Each row comes from the steps of one walk. Every step used is in the known rows, and no mark comes twice. Write the walk behind each row, first mark first.
Known rows:
k-u-c: [7,6,6,14,0,-1,-1,-2,8,-30,-8,-6,-8,-16,2,9,-1,8,4,-12,8,0,-10,7,-2,-9,12,1,-7,0,-2,-1,-8,9,-7,4,-11,4,-2,-9,-1,14,-7,4,-3,-7,-2,-5,-3,2,-1,-5,-6,-5,0,-9,-9,12,-11,-11,6,-11]
n-m: [3,3,19,4,-9,-11,2,3,-6,0,3,-7,2,-2,-10,2,2,1,28,3,4,1,-4,8,15,-2,4,-2,4,3,-6,6,2,-3,6,-6,14,-2,6,-7,-3,-3,4,-2,-20,17,3,-2,7,-1,8,-7,6,-9,7,-17,10,6,-4,-4,-8,7]
c-u-z-m-v: [2,-25,0,0,-15,-1,-9,-11,-14,20,3,15,0,-21,8,-2,1,20,24,1,-5,9,-10,-4,-4,16,-9,3,-19,-8,8,-15,8,-8,4,-13,1,0,10,9,0,-6,12,16,2,-12,-6,23,-21,1,8,3,-1,11,8,16,0,-21,17,11,-1,25]
m-v-u-c: [4,3,-3,12,-7,-7,-18,6,-8,-34,-8,11,27,17,-11,-1,5,3,-6,-5,6,5,-7,1,4,5,-4,6,1,-11,4,6,-3,4,-18,-4,-3,1,2,-9,1,5,10,4,3,-11,3,-7,-9,2,11,3,-12,5,9,1,-3,9,-14,-9,-6,13]
m-v-u: [-1,8,2,3,-2,-13,-19,7,-13,-15,0,7,29,12,-5,1,-6,1,-6,-9,2,3,4,-3,-3,9,-2,4,5,-10,5,2,3,-1,-17,-10,16,-6,-14,-2,1,-5,5,11,10,0,11,-2,-2,-5,5,-3,10,-2,7,0,13,-2,-18,-10,-4,24]
n-u-c: [11,1,28,15,-16,-6,2,8,2,-6,-17,-5,-8,48,-3,2,0,-12,-6,14,9,1,-21,9,27,3,-4,0,2,-7,0,9,3,4,8,1,-5,2,17,-14,-8,5,2,-4,-22,0,-2,-12,-3,6,-6,-7,-4,-5,6,-10,-10,20,-12,-8,0,7]
u-q-m-z: [-1,13,-4,-17,13,6,7,1,11,-17,5,0,-13,-14,11,0,6,7,-34,0,-2,-12,11,1,-1,6,-4,-4,-3,8,-9,9,-3,-1,8,1,-5,-2,12,5,1,5,10,-7,0,10,-1,-3,19,1,-5,-9,-15,11,-4,4,5,0,13,13,3,-13]
k-u-q-m-n: [-3,6,-11,-12,10,14,1,15,16,-21,11,-13,-19,-30,6,2,8,-3,-33,2,-1,-1,13,-7,-12,-22,5,-4,5,6,3,-8,-12,5,-13,5,-14,-1,-21,7,4,6,-6,0,-3,1,-4,-17,14,-5,-17,14,-3,-4,-14,2,8,-3,8,-14,4,-33]
k-u-v: [-5,2,9,5,2,3,-24,1,6,-1,-2,7,-7,-19,3,5,-3,7,0,-9,1,3,-4,6,3,0,9,-1,-2,2,-4,1,-7,6,-7,-2,3,1,-17,1,8,7,-13,5,1,-8,-3,7,-13,-9,-14,13,4,-3,7,-10,-15,19,-6,-12,3,-1]
z-m-n-u-c: [13,-17,0,7,-23,2,1,5,14,-8,-6,-11,-17,27,-7,-6,14,-17,19,8,5,8,-8,5,7,-14,-6,6,5,14,2,-3,7,-3,13,5,-12,3,15,-13,-15,-6,13,8,-10,10,4,-11,-13,0,6,6,1,1,-2,11,-10,15,-7,-9,-10,-4]
z-u: [0,-4,2,-2,-1,-6,-1,-2,6,42,-7,-7,5,16,-6,1,-10,-19,8,3,-2,9,2,4,0,3,6,-2,-9,-3,-1,8,0,-9,6,1,10,-3,-2,-1,3,-8,-2,-5,11,6,10,7,5,-5,-10,-4,16,-10,-5,-13,-3,0,-9,3,-1,6]
u-z-m-n: [-2,-19,5,1,3,0,-3,1,16,1,4,8,7,-11,-18,0,11,-7,22,6,-3,14,-4,1,0,-12,-2,2,3,12,5,-2,-1,1,17,5,-6,5,25,-2,-4,-13,8,12,19,12,9,12,-20,4,6,4,5,5,-2,16,-6,-14,13,0,-7,-4]
k-u: [-1,3,10,0,8,-4,0,3,7,-3,1,-9,-5,-19,0,7,-12,8,7,-17,1,6,2,2,-4,-6,8,-1,1,-1,-5,3,-6,3,-8,-3,9,-2,-13,-6,-4,1,-7,9,7,0,-3,3,0,-4,-13,-5,11,-10,0,-12,9,5,-10,-13,2,0]
c-u-q: [-4,-6,28,-9,-14,-5,0,5,4,11,-4,-15,-13,-7,-2,11,-9,9,7,16,-5,4,5,4,9,4,-2,5,-12,-1,-6,-6,5,-3,-2,-1,0,-5,12,10,3,2,-1,5,-5,-11,-1,-2,29,0,-12,9,0,-6,-5,-1,9,-1,17,3,3,4]
c-u-q-m: [-6,-1,-1,-19,-5,3,8,3,1,10,-2,-16,-22,-17,13,5,-7,11,-30,14,-4,-2,4,0,-2,3,-3,0,-14,-4,-1,-6,0,0,-9,-7,0,-6,0,13,4,1,-3,-1,-13,-9,-8,-8,27,-2,-11,5,0,-7,-8,4,-4,-11,17,7,13,-8]
q-u-c: [9,7,4,9,5,3,0,3,11,-20,-16,-2,-11,25,3,2,6,3,10,-1,10,2,-12,4,4,-4,-2,-6,8,-5,10,9,0,7,26,6,0,3,12,-3,-11,12,9,-5,3,-5,7,-2,-6,7,2,-7,-9,-5,-3,-5,-27,2,-12,2,12,19]
k-u-q: [-7,0,10,2,5,1,3,4,8,-10,7,-16,0,-21,2,11,-12,4,1,-15,-1,3,14,0,3,-7,8,2,1,-2,-9,-6,-7,7,-7,-3,-8,0,-11,4,2,5,-8,5,4,-13,-3,-3,28,-2,-13,7,-2,-10,-2,-11,18,5,10,-7,5,-7]
n-m-k-u-c: [9,-5,3,14,-11,12,14,-11,-15,-29,-1,-3,-17,-8,1,3,13,3,32,-13,9,-10,-5,2,3,-1,5,2,3,9,-8,-9,-3,4,-5,14,-13,7,-20,-15,2,15,-9,5,-30,-3,-9,-7,-1,5,15,-3,-14,0,10,-5,0,24,-2,-11,-13,-28]
v-u-q-m-z: [-3,18,-19,-11,11,-5,3,9,14,-16,6,3,9,3,9,-5,8,3,-44,-2,-10,-18,13,-5,1,10,-6,4,2,7,-15,11,-3,3,-6,-1,-2,-7,-3,8,6,-7,6,-5,2,8,4,-8,15,2,-1,-5,-12,8,-3,4,7,-1,5,9,0,-12]
m-k: [0,-6,16,-3,-3,2,7,-11,-26,-2,-4,11,3,1,-15,-2,-9,1,6,2,8,-2,0,2,-8,-3,2,-1,6,4,0,-1,3,-7,4,7,11,0,16,-4,-3,10,-10,-3,11,-1,6,-3,5,-2,2,-9,14,-1,0,3,6,-1,-13,-1,-5,-1]
q-u-z-m-v: [-2,-13,-25,5,13,13,-7,-8,-8,5,4,11,11,1,13,-7,2,5,34,-13,-4,10,-5,-5,-10,11,-8,-3,6,-12,15,-3,7,1,27,-6,-5,3,-2,8,-10,-4,15,6,17,-5,5,21,-30,2,10,0,-10,16,6,18,-7,-28,8,14,3,44]
n-u: [0,0,23,2,-12,-12,3,5,5,14,-9,-1,-6,39,-2,7,-14,-18,-3,12,0,3,-8,6,20,0,-1,0,9,-1,-2,10,4,-5,5,-5,12,-3,-1,-10,-9,-6,-2,1,-16,3,2,-9,2,-1,-13,-9,18,-9,7,-10,4,15,-15,-5,-1,14]
v-u-q: [-6,0,12,0,3,-19,-2,12,9,-13,-1,-11,30,14,-7,4,-10,-2,-2,3,-8,4,8,-2,12,1,-6,3,4,-1,-8,4,3,10,-19,1,2,-4,-5,6,1,-3,-6,-7,3,-5,9,-10,29,0,0,6,1,-9,-4,-7,13,4,9,-5,-1,7]
c-u-z: [-9,-9,29,3,-10,-4,-1,-2,-2,19,-11,5,-7,-2,7,5,-2,19,4,18,4,6,-15,-1,14,11,-4,4,-21,-2,-1,-3,4,1,-1,-2,-1,1,25,6,1,-6,-3,8,-6,-6,3,14,-4,10,-6,-12,6,-4,8,0,-9,-18,9,1,0,7]
v-u: [-3,6,2,5,0,-29,-6,11,5,-3,-7,1,31,14,-5,8,-12,-2,1,0,2,1,5,0,4,-4,1,4,6,-4,-1,7,2,2,-17,-5,16,-4,-4,-3,5,-5,-3,3,14,11,6,0,7,3,3,-8,17,-12,4,-7,7,1,-17,-10,-2,11]
n-m-z-u: [7,5,-4,-5,-10,-9,7,-7,7,35,3,-6,-18,15,4,-3,13,-8,27,-5,1,-13,6,3,12,15,1,-2,-13,16,-15,10,3,-15,16,1,2,-6,3,-3,-1,-16,16,-1,-21,12,7,7,-4,2,-1,-12,0,9,8,-8,5,9,-3,10,-25,-1]
c-u: [0,-1,20,-6,-19,-7,-2,0,-2,18,-5,-7,-17,-9,-2,7,-8,11,7,15,7,7,-2,3,2,4,-2,2,-9,1,-3,-2,2,-8,-5,-4,13,-6,10,4,2,-6,-2,12,-3,-3,4,9,3,2,-10,-5,20,-12,-1,2,-1,-5,-4,-1,1,9]
k-u-z: [-9,0,13,12,10,1,1,-1,7,5,-4,5,10,-20,4,12,-2,6,2,-11,-1,4,-11,1,7,-1,9,0,-4,-5,-3,4,-4,6,-2,0,-5,7,-3,-2,2,1,-10,6,0,-6,-8,10,-4,10,-9,-9,-2,-1,9,-7,-2,-9,1,-8,7,-3]

Write each row's walk:
[-1,-17,-23,3,-1,7,14,-23,-18,2,14,2,-8,-32,2,-3,-21,6,33,-16,0,-2,13,-1,-30,0,7,0,7,10,-5,-8,1,-4,-9,3,5,0,-22,-2,2,4,-7,17,18,3,-8,0,-2,-9,12,-3,11,-3,-1,11,5,-1,-5,1,-2,-11]	z-m-k-u
[4,-3,2,6,-4,-2,14,-10,-22,-6,9,-6,-16,-15,5,0,1,4,31,-13,5,-9,11,2,-4,-4,7,-2,7,7,-7,-13,-3,-1,-7,5,0,3,-23,-6,0,4,-13,3,-29,2,-7,-6,3,-3,7,-4,2,-3,3,-6,16,14,-8,-6,-12,-20]	n-m-k-u
[-2,-4,13,11,0,5,16,-13,-19,4,6,10,-4,-12,6,2,7,14,29,-9,3,-13,-10,-3,6,2,4,-3,2,3,-8,-16,-2,2,-6,10,-13,7,-14,-5,9,0,-15,3,-29,-6,-11,8,-9,13,10,-6,-6,5,10,-5,13,4,7,-5,-14,-22]	n-m-k-u-z
[1,2,-21,-13,8,10,-4,-4,-7,27,3,-8,3,5,3,-7,0,-13,-26,0,-6,2,18,-7,-12,4,0,-3,-11,-14,7,-5,-2,-12,-4,-4,-6,0,-9,11,9,2,7,-9,5,-12,-7,4,14,-8,-8,16,-12,8,-6,-2,7,-11,15,13,8,-2]	z-u-q-m-v
[-3,10,4,1,6,2,-21,1,8,9,-8,12,-11,20,6,0,-2,13,11,9,0,6,-7,6,9,1,-3,-6,10,2,7,14,1,8,24,1,11,-3,0,7,-4,1,-2,-3,11,-12,10,13,-21,-8,-5,11,3,0,4,-5,-30,10,-3,0,9,38]	q-u-v
[3,-20,-5,0,-1,3,10,-17,-25,6,9,6,-1,-17,-13,0,-16,-2,33,1,4,-1,10,1,-16,1,4,-1,4,6,1,-8,8,-7,8,6,10,-1,15,-2,-6,0,-4,6,23,7,0,4,-3,-6,15,1,15,-1,-1,13,5,4,-4,7,-2,1]	z-m-k
[-9,10,-17,2,13,-2,-13,8,-10,-10,-3,23,32,5,6,-3,10,7,-38,-2,-5,-5,-15,-9,2,9,-4,1,2,-18,9,1,0,2,-20,-12,-1,3,-8,3,8,-5,5,-5,7,-1,-2,8,-15,12,6,-4,-4,11,6,4,0,-19,-4,0,3,8]	q-m-v-u-z
[-6,1,9,8,-1,-11,-12,7,-14,-5,2,12,33,12,-7,0,17,8,14,-8,-8,-5,-14,-1,18,17,-7,5,4,-7,-2,0,3,7,-13,-10,3,3,-6,-3,2,-11,13,3,-24,0,4,9,-10,16,17,0,-13,12,20,-10,13,-5,2,-3,-18,16]	n-m-v-u-z
[-4,7,-6,-12,10,11,-8,3,-18,-16,3,-3,4,-14,2,-3,-1,3,-37,-1,-2,-2,10,-5,-2,7,-3,-4,3,-13,14,-8,-3,-2,-4,-6,-2,-2,5,6,1,7,4,-10,5,-6,-3,-11,14,-3,4,9,-18,6,-4,6,13,-7,16,4,8,4]	u-q-m-v
[13,6,3,1,-14,4,2,16,16,-20,-8,-8,-29,37,0,-7,15,-11,-37,22,13,1,-17,-1,10,-21,-7,1,8,8,12,5,0,0,3,6,-14,4,8,-13,-11,-1,4,-7,-23,4,-3,-17,-17,1,-11,-1,0,2,-8,-1,-16,7,-11,-12,0,-20]	q-m-n-u-c
[8,5,-26,5,1,18,12,-10,-16,-32,0,8,-18,-19,9,-1,0,9,-35,-4,8,-13,-5,-3,-21,-9,6,0,2,3,1,-6,-9,5,-14,14,-14,5,-16,-6,6,23,-15,-3,0,-5,-13,-6,-7,4,3,-4,-7,1,-6,2,-14,8,-13,-2,9,-40]	q-m-k-u-c
[-4,-3,7,-4,-1,2,-23,-6,7,49,-9,8,1,18,-11,1,-5,-9,9,0,-5,9,-5,5,5,4,5,-2,-13,2,-2,12,-4,-6,3,0,9,-5,3,5,6,-4,-3,-9,5,-9,4,12,-19,-9,-6,18,3,1,5,-8,-24,16,-4,2,1,12]	z-u-v
[-4,10,-20,-3,16,10,7,7,10,-12,8,-16,-11,-31,10,5,-10,3,-32,-7,-3,-3,11,-7,-9,-4,5,-2,2,-6,-5,-5,-12,7,-14,-1,-5,1,-21,6,7,8,-6,-4,2,-2,-12,-6,21,-3,-11,6,-7,-8,-11,-6,7,-1,10,-2,16,-24]	k-u-q-m
[1,13,2,-8,1,3,-4,11,9,-13,2,-2,-14,-9,-10,-2,12,-7,-36,16,10,6,4,0,-11,-22,-2,-5,15,10,15,5,-7,-6,2,3,8,-3,7,-2,-2,-10,-1,-5,13,20,3,-5,-9,-5,-4,-1,16,-4,-12,3,-6,-2,-8,-8,1,-12]	q-m-n
[-8,0,4,5,2,-8,-18,5,-10,-7,-3,19,42,16,-7,4,6,9,-10,-6,-4,4,-11,-5,7,13,-6,5,1,-14,4,-1,1,5,-12,-8,2,3,2,0,3,-6,0,4,4,-9,6,6,-12,10,7,-4,-5,13,11,5,7,-9,-4,-5,-7,21]	m-v-u-z
[-9,-11,2,3,11,-6,3,-8,4,15,-2,13,23,-17,-7,2,-4,2,31,3,-9,7,-5,0,7,7,2,-1,-2,0,-1,-4,5,1,14,-5,2,3,24,0,-4,-8,4,-1,16,8,2,18,-11,5,10,0,6,0,7,3,-7,-11,15,12,2,8]	u-z-m
[-6,9,-18,-7,9,-1,12,1,-18,-6,8,1,12,3,-1,-4,-7,-5,-33,7,-3,-12,16,-8,-11,4,-8,1,10,1,-3,-3,-5,8,-24,8,-5,-3,-11,9,6,4,-14,-9,9,-1,-4,-11,23,-1,10,5,1,-4,-10,4,4,-4,6,4,2,-20]	v-u-q-m-k
[6,-15,3,1,-17,-6,4,5,13,14,4,-14,-14,19,-9,-7,-3,-18,20,10,-1,10,3,5,0,-16,-3,2,9,14,5,2,10,-6,10,0,2,-5,4,-7,-9,-20,12,11,-6,14,7,-6,-7,-11,-5,2,20,-5,-4,9,0,7,-9,-7,-11,5]	z-m-n-u
[8,-2,-2,4,-2,0,-1,-7,6,22,-17,-4,5,17,-11,2,2,-16,5,0,3,7,-11,6,4,2,8,0,-13,-1,0,8,0,-8,6,7,-1,4,17,-7,4,9,3,-9,5,-1,5,1,2,3,-2,-2,-6,-1,0,-9,-20,7,-7,5,0,-6]	z-u-c
[-2,10,14,-1,-1,2,6,14,11,1,-7,10,-16,33,7,-1,12,-10,-39,21,2,-3,-18,-5,12,-17,-11,-3,7,3,7,3,1,-1,5,5,-16,5,13,-4,-7,-11,-1,-11,-21,8,-3,-5,-22,10,-18,-3,5,3,-4,-3,-6,-5,-5,-8,0,-11]	q-m-n-u-z
[-3,-8,8,-8,3,-3,1,0,11,41,-6,-20,9,14,-12,4,-12,-22,14,5,-9,4,7,-2,8,4,2,0,-10,-3,-2,2,0,-4,5,5,1,0,6,6,1,-2,-3,-8,6,-10,4,0,27,-5,-11,10,-4,-2,-6,-10,7,-1,15,9,3,1]	z-u-q
[1,3,-21,-3,3,11,13,-9,-16,-11,11,4,-18,-24,11,0,-15,5,-25,-8,9,-13,10,-4,-29,-7,10,-5,9,1,-2,-2,-5,-2,-12,5,-2,-1,-31,-1,0,7,-23,1,6,1,-13,-4,-7,-3,0,-6,9,-9,-7,6,3,-3,-13,-1,8,-31]	q-m-k-u
[5,6,17,2,-5,-6,2,-6,5,-5,5,1,-15,-1,0,-2,18,4,23,-4,1,-14,0,8,13,9,-1,-2,-1,13,-15,8,5,-7,17,-5,4,-3,14,-8,-2,-11,15,2,-24,21,9,6,2,0,7,-16,-6,6,13,-7,11,11,-4,2,-22,2]	n-m-z
[11,-5,-6,0,-6,2,2,-10,17,13,-14,4,-15,21,3,-4,13,-7,2,1,7,-7,-4,5,3,10,0,1,-25,7,-7,12,-1,-7,17,11,-8,2,25,-7,5,3,7,-5,1,2,10,1,-6,3,-3,-12,-17,14,3,1,-16,15,-11,12,-14,-10]	m-z-u-c
[-5,-12,-19,10,15,3,8,-4,12,20,-5,6,7,5,12,-3,-4,4,41,-10,-8,8,-9,-2,-3,4,-4,-4,9,-1,8,1,6,4,31,-1,2,1,4,8,-12,-4,9,6,15,0,7,21,-13,1,6,-1,3,0,2,9,-20,-23,8,16,9,31]	q-u-z-m
[0,-13,-8,5,13,6,2,5,21,6,5,6,-6,11,2,-8,15,-2,34,2,-6,14,-2,-3,-7,-13,-8,-4,11,11,14,2,3,2,34,6,-3,0,7,6,-12,-11,10,8,17,4,11,13,-24,2,2,5,4,5,-5,16,-13,-24,8,5,0,19]	q-u-z-m-n
[3,-14,-27,4,-3,-15,-13,-1,-8,-6,15,4,35,-4,-7,-3,-8,-2,26,-11,-9,5,10,-1,-14,11,-1,5,0,-2,4,-2,4,-6,-12,-16,15,-5,-20,0,1,-14,15,11,25,10,7,3,-12,-12,20,4,10,2,3,13,9,-3,-8,3,-7,28]	z-m-v-u
[0,7,-19,-16,10,5,8,2,11,39,-4,-13,-1,3,0,-2,-7,-14,-22,9,-7,2,10,-5,-5,1,2,-7,-10,-6,4,5,-4,-7,-3,2,-2,-4,-4,12,9,-1,1,-14,5,-2,-5,1,21,-4,-11,13,-3,-2,-13,-4,-3,-10,14,15,11,-14]	z-u-q-m
[7,9,-27,8,-2,-9,-12,10,-3,-38,-6,7,22,10,2,-6,14,6,-40,-4,10,-5,-7,-6,-6,1,-6,2,2,-16,10,3,-5,4,-23,-7,-3,1,-8,-4,5,11,9,-6,2,2,-4,-6,-14,1,14,-1,-11,6,4,2,-13,3,-17,-3,4,-2]	q-m-v-u-c
[-3,-16,-16,-1,5,14,15,-19,-18,-3,19,-7,-6,-37,-5,-1,-16,2,32,-19,-10,-5,19,-9,-18,-1,5,3,4,7,-7,-20,0,4,-5,6,-7,1,-24,6,4,11,-13,9,16,-8,-8,-11,23,-9,8,15,-4,0,-4,16,16,1,21,5,-4,-16]	z-m-k-u-q
[-7,11,1,-17,15,1,4,7,4,-8,-1,-9,2,-14,1,2,-5,-1,-25,5,-5,-1,7,-2,-2,-2,-1,-8,-2,-4,2,0,-3,0,-2,-2,2,-3,6,5,0,3,-2,-15,5,2,-5,-9,24,-1,-6,4,-2,-7,-10,-5,4,-4,17,5,18,-7]	u-q-m
[-1,5,-6,-11,13,7,11,-8,-24,-5,8,-2,-3,-9,-2,-5,-8,-2,-26,9,0,-11,12,-1,-7,2,0,-1,5,-1,6,-7,2,-3,-1,11,-3,1,11,6,3,12,-11,-15,9,-3,-10,-8,22,0,2,2,-5,0,-10,3,8,-5,14,9,9,-18]	u-q-m-k
